Each row was made from one walk, in order. Every step used is in the known rows, and no mark comes twice. Write each row's walk.
Known rows:
pibem > lapo: 0, 10, 1, -2, 2, 8, 6, 0, -5, -3, -1, 3, 5, -4, -2, 4, 3, 6, -25, 3, -11, 16, 0, 3
gida > metaruv > sarog > lapo: -10, -3, -6, 13, -4, 9, 5, -6, 7, 1, 0, -5, -5, -2, 9, 0, -4, 3, 16, -18, 7, 15, -3, 2
gida > metaruv > liduk > lapo: -4, 2, 6, -3, -4, -7, 14, 4, 5, 0, 0, -5, -14, -17, -1, 4, -1, -9, -5, -13, 10, 26, 3, 6
metaruv > sarog: -14, 4, -2, -7, -4, 20, -9, -6, -3, -3, -5, 0, -1, 5, 9, -4, 0, 5, 6, 2, 3, 6, -8, -5
kotom > metaruv > suma: 4, 0, 14, 16, 10, -22, -4, 1, -2, 2, 2, 0, -3, 6, 11, -2, 2, -25, 8, 24, 6, 16, 8, 6
sarog > lapo > lizog: 2, 1, 2, 19, 1, 6, 2, -3, 4, -2, -4, -3, 10, -7, -4, -2, -6, 5, 27, 6, -9, 10, 5, 0
sarog > metaruv > liduk: -2, 1, -6, -25, -12, -10, 3, 4, -2, 3, -2, -1, 2, -11, 4, -2, 11, -8, -21, 2, 8, -5, 8, -3
kotom > metaruv: 1, 2, 15, 8, 6, -10, -3, -3, -7, 4, 0, 1, 0, 2, 9, -2, 1, -7, 5, 15, 3, 15, 6, 3
gida > lapo: 5, 3, 2, -15, 2, 17, -14, 0, 1, -3, -6, 0, 2, -3, -5, -4, 9, 8, 17, 8, -9, -25, 1, -8
gida > metaruv > liduk: -2, 1, 0, -2, -5, -8, 10, 4, 3, 1, 4, -6, -11, -14, 1, 3, 2, -10, 3, -13, 9, 14, 5, 8
kotom > metaruv > sarog > lapo: -10, -2, 10, 9, 3, 3, -10, -6, -2, 0, -5, 2, 0, 3, 12, -5, -3, -6, 19, 17, 3, 22, 1, 1
metaruv > gida > lapo: 1, 0, -4, -5, 2, -2, -17, 14, 1, -6, -2, 6, -1, 7, -13, -2, 3, -19, 16, 3, -1, -11, 0, -3
pibem > lapo > liduk > metaruv > suma: 4, 1, -2, 10, 6, 3, 12, -3, 0, -3, 9, 0, -2, 8, 2, 10, -2, 8, -19, -5, -8, -3, -2, -4
metaruv > liduk > lapo: -5, 9, 13, -23, -3, 4, 1, 7, 0, -5, -10, -1, -11, -21, -6, -1, 1, -10, -7, 9, 5, 21, 3, 0
kotom > metaruv > liduk > lapo > pibem: -3, 6, 22, -5, 2, -7, -3, 2, -3, -1, -5, 2, -7, -14, 1, -1, -1, -11, 0, 22, 4, 42, 5, 4
gida > metaruv > sarog > lapo > liduk: -11, -6, -4, 16, -3, 12, 8, -8, 9, 1, 5, -6, -5, 2, 9, 2, -6, 9, 14, -22, 6, 11, -4, -2
lapo > sarog > metaruv > liduk: 11, -3, -7, -14, -5, -24, 6, 6, 0, 6, 2, -2, 8, -12, -7, -6, 6, -2, -22, -1, 2, -12, 2, 17
lapo > liduk > metaruv > sarog: -4, -6, -3, 9, 2, 15, 4, -12, 0, 1, 9, -4, -7, 18, 10, 5, -8, 20, 11, -16, 3, -27, -7, -15
liduk > metaruv > gida > lapo > lizog: 7, -3, -13, 5, 0, -13, -9, 5, -3, 1, 0, 1, -7, 9, -5, 2, -5, -16, 27, 0, 2, -26, 1, 1
metaruv > gida: -2, 2, -2, 5, 2, -7, -8, 13, -2, -2, 1, 4, -1, 9, -8, 0, -2, -21, 6, -3, 5, 3, 1, 0
lapo > sarog > metaruv: 13, -4, -7, -3, -3, -21, 7, 1, 0, 8, 4, -2, 13, -4, -4, -6, 5, 6, -23, -6, 0, -15, 0, 14
pibem > lapo > liduk > metaruv: 2, 2, -1, 7, 4, 9, 13, -5, -3, -2, 8, 1, 0, 6, 1, 10, -3, 16, -21, -9, -10, -4, -3, -5
liduk > metaruv: 5, 2, -8, 5, 3, -1, -1, -6, -7, 6, 0, -3, -5, 6, 7, 1, -5, 2, 18, -6, 5, -29, 3, 0
kotom > metaruv > liduk > lapo > sarog: 1, 2, 20, -7, 3, -19, 1, 5, -3, 0, -5, 1, -7, -14, -1, -3, -1, -17, -5, 21, 6, 31, 5, 12
sarog > metaruv > gida: -1, -4, -10, -7, -9, -17, 0, 7, -2, 5, 2, 3, 7, 8, 1, -1, 7, -14, -20, -6, 8, -5, 4, -5
liduk > lapo: -2, 8, 17, -2, 3, 10, 6, -3, 0, 0, -8, -1, -4, -5, -2, 0, -2, 8, -13, 0, 2, 21, -3, -7

Write each row's walk:
-15, 3, -3, 5, -3, 36, -15, -9, 4, -3, -8, 1, 5, -2, 5, -4, -5, 17, 26, 3, -4, 17, -8, -7 : metaruv > sarog > lapo > pibem
11, -6, -10, -1, -3, -28, 4, 8, 1, 7, 5, 1, 11, 0, -9, -5, 3, -6, -21, -7, 3, -12, -1, 16 : lapo > sarog > metaruv > gida
-14, 1, -4, 1, -2, 27, -12, -7, 3, -4, -9, 0, 3, 1, 8, -6, -5, 7, 23, 3, 0, 5, -5, -5 : metaruv > sarog > lapo
-15, -3, -2, 6, -1, 31, -7, -9, 5, -5, -3, -1, 1, 7, 8, -2, -7, 16, 21, -4, -1, 0, -7, -12 : metaruv > sarog > lapo > liduk
7, 1, 9, -5, -1, -10, 12, -1, 2, 5, -5, -1, 4, -8, -6, -3, 0, 9, -32, -4, 3, 13, -4, 6 : liduk > lapo > sarog > metaruv
8, -6, -2, -2, 6, 12, -8, -4, 5, -2, 3, -3, -5, 9, -1, 2, 4, 10, 23, 1, -6, -44, -1, -14 : gida > lapo > liduk > metaruv > suma
2, -7, -1, 21, 6, 19, 1, -8, 5, 2, 1, -4, 3, 6, 3, 1, -11, 20, 33, -12, -3, -26, 3, -11 : sarog > lapo > liduk > metaruv
8, 6, -2, 0, 4, -5, 10, 3, -3, -1, 2, 3, 9, -8, -10, 2, 1, 7, -31, 1, -13, 12, -3, 17 : pibem > lapo > sarog
6, 2, 1, -8, -1, 5, -7, -1, 1, -5, -3, -1, 4, -5, -9, -2, 9, 4, 16, 14, -14, -9, 0, -5 : gida > lapo > lizog
0, -5, -1, -1, 3, 2, -12, 11, 4, -6, 4, 4, -2, 13, -12, 1, 1, -10, 14, -4, -2, -16, -2, -10 : metaruv > gida > lapo > liduk
1, -5, -12, -14, -9, -13, -6, 8, 1, 3, -1, 4, 6, 6, -2, -2, 11, -13, -13, -2, 4, -15, 4, -7 : sarog > metaruv > gida > lapo
1, 6, 11, -21, -2, -5, 4, 9, 2, -4, -8, -1, -8, -23, -11, -3, 0, -9, -11, 8, 4, 18, 1, 11 : metaruv > liduk > lapo > sarog
-4, -2, -14, 9, -3, 6, -5, -9, -3, 2, -5, -3, -4, 5, 9, 0, -10, 2, 32, 0, 3, -15, -2, -1 : liduk > metaruv > sarog > lapo > lizog
-4, 0, -12, 0, -2, 8, -6, -9, -6, 4, -3, -2, -7, 9, 12, 0, -6, 2, 20, -4, 7, -22, -4, -2 : liduk > metaruv > sarog
7, 3, -7, -13, -3, -14, 11, 6, -2, -1, 1, 3, 9, -13, -9, 2, 6, 1, -42, 3, -9, 11, 0, 17 : pibem > lapo > sarog > metaruv > liduk
-1, -1, 12, 12, 6, -21, -7, 7, -5, 1, 2, 5, -2, 8, 2, -1, -2, -25, 7, 13, 7, 21, 5, 5 : kotom > metaruv > gida
13, -4, -6, -17, -2, -3, -8, 2, 4, 2, -2, 0, 9, -6, -10, -7, 12, 9, -1, 4, -8, -33, 0, 4 : gida > lapo > sarog > metaruv
-1, 4, 5, 4, 5, 13, 13, -4, -1, -5, 8, 2, 3, 4, -2, 8, 0, 18, -28, -7, -12, 9, -3, -6 : pibem > lapo > liduk
7, 1, -9, -3, -2, -18, 10, 7, -1, 0, 4, 5, 11, -4, -10, 2, 4, -3, -42, -1, -9, 11, -1, 16 : pibem > lapo > sarog > metaruv > gida
-10, -4, 11, 12, 3, 6, -7, -8, 0, -1, -2, 1, -1, 7, 13, -2, -5, 1, 18, 13, 3, 18, -1, -4 : kotom > metaruv > sarog > lapo > liduk
1, -8, -10, -11, -8, -11, -3, 6, 3, 2, 3, 3, 5, 10, -2, 0, 10, -7, -14, -7, 3, -19, 2, -12 : sarog > metaruv > gida > lapo > liduk
3, -5, 1, 13, 6, 9, 8, -10, -1, 3, 11, -5, -5, 16, 7, 6, -7, 21, 10, -18, 2, -32, -2, -14 : lapo > liduk > metaruv
1, 0, -3, 8, 4, 4, 11, -1, -2, -3, 9, 3, -2, 10, -3, 10, -5, 7, -20, -10, -8, -1, -3, -4 : pibem > lapo > liduk > metaruv > gida
